Each row was made from one path, in order. Every step used is in the known rows, and no mark comes twice. Write each row's path.
Known rows:
A, K: [ 0.08  1.10 -1.72 -0.59  0.85 -1.17 -0.44  1.87  0.70  0.39  3.21  0.24
 -0.51 -0.22  3.48  1.58 -3.67 -1.49  2.59 -1.53  2.32 -0.65]
X, A, K, Q: [-0.99 -0.47 -1.65 -0.98 -0.85 -0.99 -0.05  0.93  0.67 -1.96  0.17 -0.59
 -2.98  0.17  1.37  1.64 -2.69 -2.31  0.67 -1.39  1.15 -1.46]
A, K, S, R, Q: [ 0.57  0.37  1.48  0.43  2.61 -2.69 -1.42  0.13  0.04 -0.96  1.85  1.94
 -0.71  2.81  2.74  1.57 -4.81 -3.59 -0.35 -1.29  1.46  0.71]
X, A, K: [-0.27 -0.38 -0.29 -0.78 -1.15  0.71  0.42  1.16  1.00 -0.95  1.20 -1.64
 -0.90  0.04  2.49  2.47 -2.37 -2.83  0.80 -0.24  2.70 -0.85]
S, R, Q: [-0.09 -0.16  2.63  1.27  2.75 -0.49 -1.56 -2.85  1.18  0.87  0.78  2.18
  0.86  0.93  1.69  1.41 -1.97 -1.51 -0.36  1.05  0.23 -0.37]
R, Q, A: [-1.46  1.66  0.86  1.35  1.32 -1.50  1.48 -2.23  2.26  1.47  2.09  2.13
 -1.52 -0.35 -0.69  0.89 -1.29  1.05 -0.83  2.66 -0.74 -1.84]
L, Q, X, A, K, S, R: [-0.95 -2.44  1.74 -1.99  0.68  1.35 -2.73  1.00 -1.67 -1.06  0.84 -2.04
 -1.65 -0.22  1.08  4.42  1.41 -4.72 -1.61 -4.55  3.35  1.60]
R, Q, L: [-1.48  1.01 -0.22  2.57  3.06 -0.75 -1.32 -3.02  1.86  3.01  3.10  4.11
 -1.63  1.36 -1.13 -0.40 -2.15  0.08 -0.44  2.89 -2.20 -1.92]
K, S: [-1.77  2.38 -1.27  0.95  3.02 -1.08 -2.15  1.64  0.81  0.71  1.67  2.31
 -3.56 -0.41  2.46  0.11 -2.30 -1.65  0.33 -1.88  0.82 -1.74]
Q, A: [-1.83  1.56  0.59  0.30  1.71  0.04  0.78 -0.14  2.04  2.37  2.94 -0.16
 -1.34 -1.95  1.02  1.70  0.34  0.55  0.72  1.03  0.30 -2.35]
S, R, Q, A: [-0.75 -0.17  3.60  1.25  2.63 -0.51  0.58 -3.26  1.83  1.79  1.87  0.68
  0.80  0.28  0.56  2.16 -0.05 -0.28 -0.98  2.61 -0.36 -0.66]
K, S, Q, X: [-2.89  2.52 -1.87 -1.73  2.61 -0.78 -3.80 -0.78 -0.57 -1.28  0.41  1.12
 -4.75 -2.19  1.79 -0.65 -0.21  1.45 -1.66 -5.17 -0.76  0.04]
L, Q: [-1.18  1.25 -0.35  0.24  1.34 -0.22 -1.87  1.60  0.66  2.01  3.99  2.13
 -1.72 -1.43 -0.31  1.85  0.76 -1.14  1.12 -2.29  2.47 -1.34]
L, Q, X, A, K, S: [-1.86 -0.81 -1.32 -2.18 -0.83  0.34 -1.82  1.56 -1.26 -1.38  1.16 -0.69
 -4.10 -1.12 -0.15  2.96  0.38 -3.47 -1.31 -4.84  2.76  0.56]
X, A, K, Q, L: [-1.56 -0.70 -1.55  0.12  0.69 -0.34 -0.91 -0.55  0.77  0.66  2.46 -0.03
 -3.24  0.99 -0.41  1.32 -2.00 -2.05  0.50  0.57 -0.82 -1.99]
Q, L: [-1.84  1.21 -0.42  1.61  3.36  0.63 -2.07 -0.88  1.57  3.89  3.95  1.80
 -1.52 -0.23  0.78  0.57 -0.97 -0.09  1.24  1.73 -0.87 -2.51]
X, A: [-1.50  0.14  0.32  0.52  0.00  1.91 -0.59 -0.46  1.57  0.03 -0.20 -0.55
 -1.80 -0.57  1.45  1.73 -0.07 -1.63 -0.39  0.82  1.46 -1.95]
L, Q, A, K, S: [-1.37  1.75 -0.39 -1.08  0.79 -2.42  0.33  4.07  0.03  1.10  6.01  0.15
 -3.37 -0.66 -0.33  2.97  0.08 -1.99  0.38 -3.52  3.52 -1.00]
K, A, X: [ 2.29  0.34 -0.73  3.10  2.22  2.38  0.79  0.75  0.03  1.40  3.44  1.58
 -0.04  2.08  3.19  1.19 -1.44  2.40 -2.36 -1.84  1.45 -0.80]
R, Q, X, A, K: [-0.70 -1.53 -0.59 -0.87 -1.76  0.02  0.35 -2.86  0.17 -2.49 -1.47  0.21
 -1.65  0.01  0.52  1.65 -2.67 -1.37 -1.58  0.32 -0.21  0.63]
A, K, S, R: [ 0.04  0.57  0.87 -0.26  2.95 -1.37 -2.25  2.08 -0.12  0.15  2.51 -0.47
 -0.45  1.29  4.86  2.61 -3.61 -3.94  1.26 -2.97  2.61  0.27]
A, X: [ 0.45  0.21 -0.29  1.80  1.89  0.43 -0.34  0.07  0.08  1.05  3.20  1.51
  0.53  0.04  2.98  0.66 -2.50  0.99 -0.19 -0.41  0.14 -0.86]

Write each row's path:
[-2.29 -1.06  0.08 -1.15 -0.52  2.43 -1.83 -1.02 -0.26  0.12  0.15 -0.32
 -2.57 -2.74 -1.34  2.50  3.15 -1.37 -1.23 -2.06  1.69 -0.43] | L, Q, X, A
[-0.29  0.20  0.73  1.71  1.57  0.39  1.60 -0.29  0.83  1.97  4.28  0.17
  0.46 -0.87  1.58  1.60 -0.61  2.12 -0.86  0.75 -0.49 -1.08] | Q, A, X
[-0.09 -0.56  0.61 -0.69  2.60 -1.86 -2.23 -2.10 -1.02 -1.30  0.02  1.42
 -1.04  1.22  2.80  1.41 -3.85 -2.51 -0.90 -2.12 -0.23  1.81] | A, K, S, R, Q, X
[-1.40  2.15 -0.79 -0.45  1.59 -2.32  0.87  2.68  0.82  0.91  3.93 -0.41
 -2.99 -0.28  2.28  1.90 -2.36 -1.33  0.91 -1.65  1.59 -1.13] | Q, A, K, S
[-0.82  2.04 -0.23 -2.33 -0.12 -1.73  0.96  1.23  0.86  0.28  4.66 -1.75
 -1.40 -1.38  1.81  1.73 -0.70  1.64  0.56 -2.64  1.52 -0.43] | S, Q, A, K
[-1.83  0.84 -0.69 -0.77  0.85 -0.14 -1.96  1.34  0.29 -0.15  3.66 -0.59
 -4.23  1.49  0.24  0.63 -1.05 -1.65 -1.75 -2.36  0.84 -0.62] | X, A, K, S, Q, L
[-1.43 -0.24 -1.20 -0.75 -0.57 -1.09 -0.27 -1.67 -0.49 -3.01 -1.91  1.10
 -4.09  0.74  0.24  1.14 -3.33 -2.49 -2.57 -1.12 -0.01  0.72] | R, Q, X, A, K, S
[-0.72  1.17 -0.29 -0.61  0.37 -1.26  1.66  1.30  1.33  1.34  4.25 -1.24
 -0.75 -1.04  2.32  2.53 -2.03 -0.37  1.90  0.04  1.73 -1.25] | Q, A, K
[-1.28 -2.81  2.78  0.22  0.97  2.17 -1.48 -5.41  0.29 -1.03 -3.02 -0.06
 -0.03 -0.07  0.58  2.07  0.17 -1.71 -2.66  1.18 -1.19  0.56] | S, R, Q, X, A
[-0.58 -1.53  2.34  1.45  2.24 -0.05 -1.24 -1.48  0.45  0.47  1.97  0.65
 -1.22  4.10  0.26  2.33 -2.38 -4.67 -2.08  1.67  0.09 -0.06] | X, A, K, S, R, Q, L
[-1.49  1.92 -2.82 -2.92  1.27 -1.94 -2.55  0.63 -1.30 -2.11  1.59  0.21
 -4.05 -1.46  2.55  0.18 -2.39  0.47 -0.50 -6.27  0.32  1.02] | A, K, S, Q, X
[-0.86  2.85 -2.11 -2.04  1.32 -2.73 -1.89  2.74 -0.33 -1.39  3.21  0.63
 -3.58  0.28  3.09  0.35 -3.23 -0.59  0.23 -5.58  2.08  0.00] | A, K, S, Q
[-0.68  0.50  2.16 -0.73  2.82 -1.36 -0.02  1.92  0.45  1.36  3.76 -2.03
 -0.56  0.43  3.57  3.42 -1.55 -2.87  0.65 -1.64  2.05 -0.23] | Q, A, K, S, R
[-0.06  0.15  1.21  2.18  1.18 -1.12  2.55 -2.52  0.99  1.07  3.38  2.37
  0.05  0.72 -0.12  0.78 -1.89  2.35 -2.49  2.31 -1.60 -0.82] | R, Q, A, X
[-1.18  1.37 -0.88 -1.84 -0.86 -0.77 -0.90  2.25  0.04 -2.49  1.45 -1.09
 -4.04  0.64  1.91  1.21 -1.63 -1.88 -1.49 -4.30  2.68  0.00] | X, A, K, S, Q
[-2.10  1.49 -1.25 -1.94  1.36  0.24 -3.02 -2.22 -0.03 -0.64  0.72  0.26
 -2.56 -3.07  1.70 -0.09  0.27  2.81 -0.56 -3.67 -1.02  0.01] | S, Q, X
[-1.09  0.21 -0.49  1.22  2.00 -1.35  1.44 -0.84  0.37  0.93  3.48  1.25
 -1.78 -0.76  0.35  0.56 -1.09  2.59 -0.92 -0.27 -2.08 -1.94] | K, Q, A, X
[-2.30 -0.90 -0.37 -0.31  0.07  2.50 -1.22 -2.48  0.63 -0.49 -1.89 -1.13
 -2.32 -2.26  1.28  1.66  0.64 -0.54 -1.04 -0.21 -0.35 -0.96] | Q, X, A
[-2.53  1.71 -0.61  0.15  1.96 -1.89  0.47 -0.67  1.67  1.05  1.83  0.80
 -3.30 -1.89 -0.15  0.78 -0.34  1.07  0.62 -0.23 -1.32 -3.04] | K, Q, A
[-0.13  0.11  1.51  1.44  4.09 -1.93 -2.18 -0.92  0.15  1.66  3.92  2.37
 -0.70  3.70  1.34  1.32 -3.81 -3.46 -0.47  0.56 -0.35  0.09] | A, K, S, R, Q, L
[-0.98  2.09 -0.34  0.32  1.10 -3.70  1.73  0.47  1.03 -0.11  2.95  2.02
 -3.10  1.22  0.35  1.09 -3.51 -1.10 -0.80  0.08  0.57 -0.93] | R, Q, A, K, S
[-2.34  1.25 -1.45  1.40  3.70 -1.12 -2.71 -1.21  1.22  2.79  3.15  2.80
 -3.59 -0.27 -0.24 -0.56 -1.38  0.36  1.09  0.56 -2.70 -2.89] | K, Q, L
[-1.06 -1.36 -1.27 -1.83 -1.20  1.50 -0.40 -0.93 -0.19 -1.44 -0.67 -2.14
 -1.50 -1.51  2.47  2.32 -1.42 -1.73 -0.12 -1.24  1.17  0.15] | Q, X, A, K
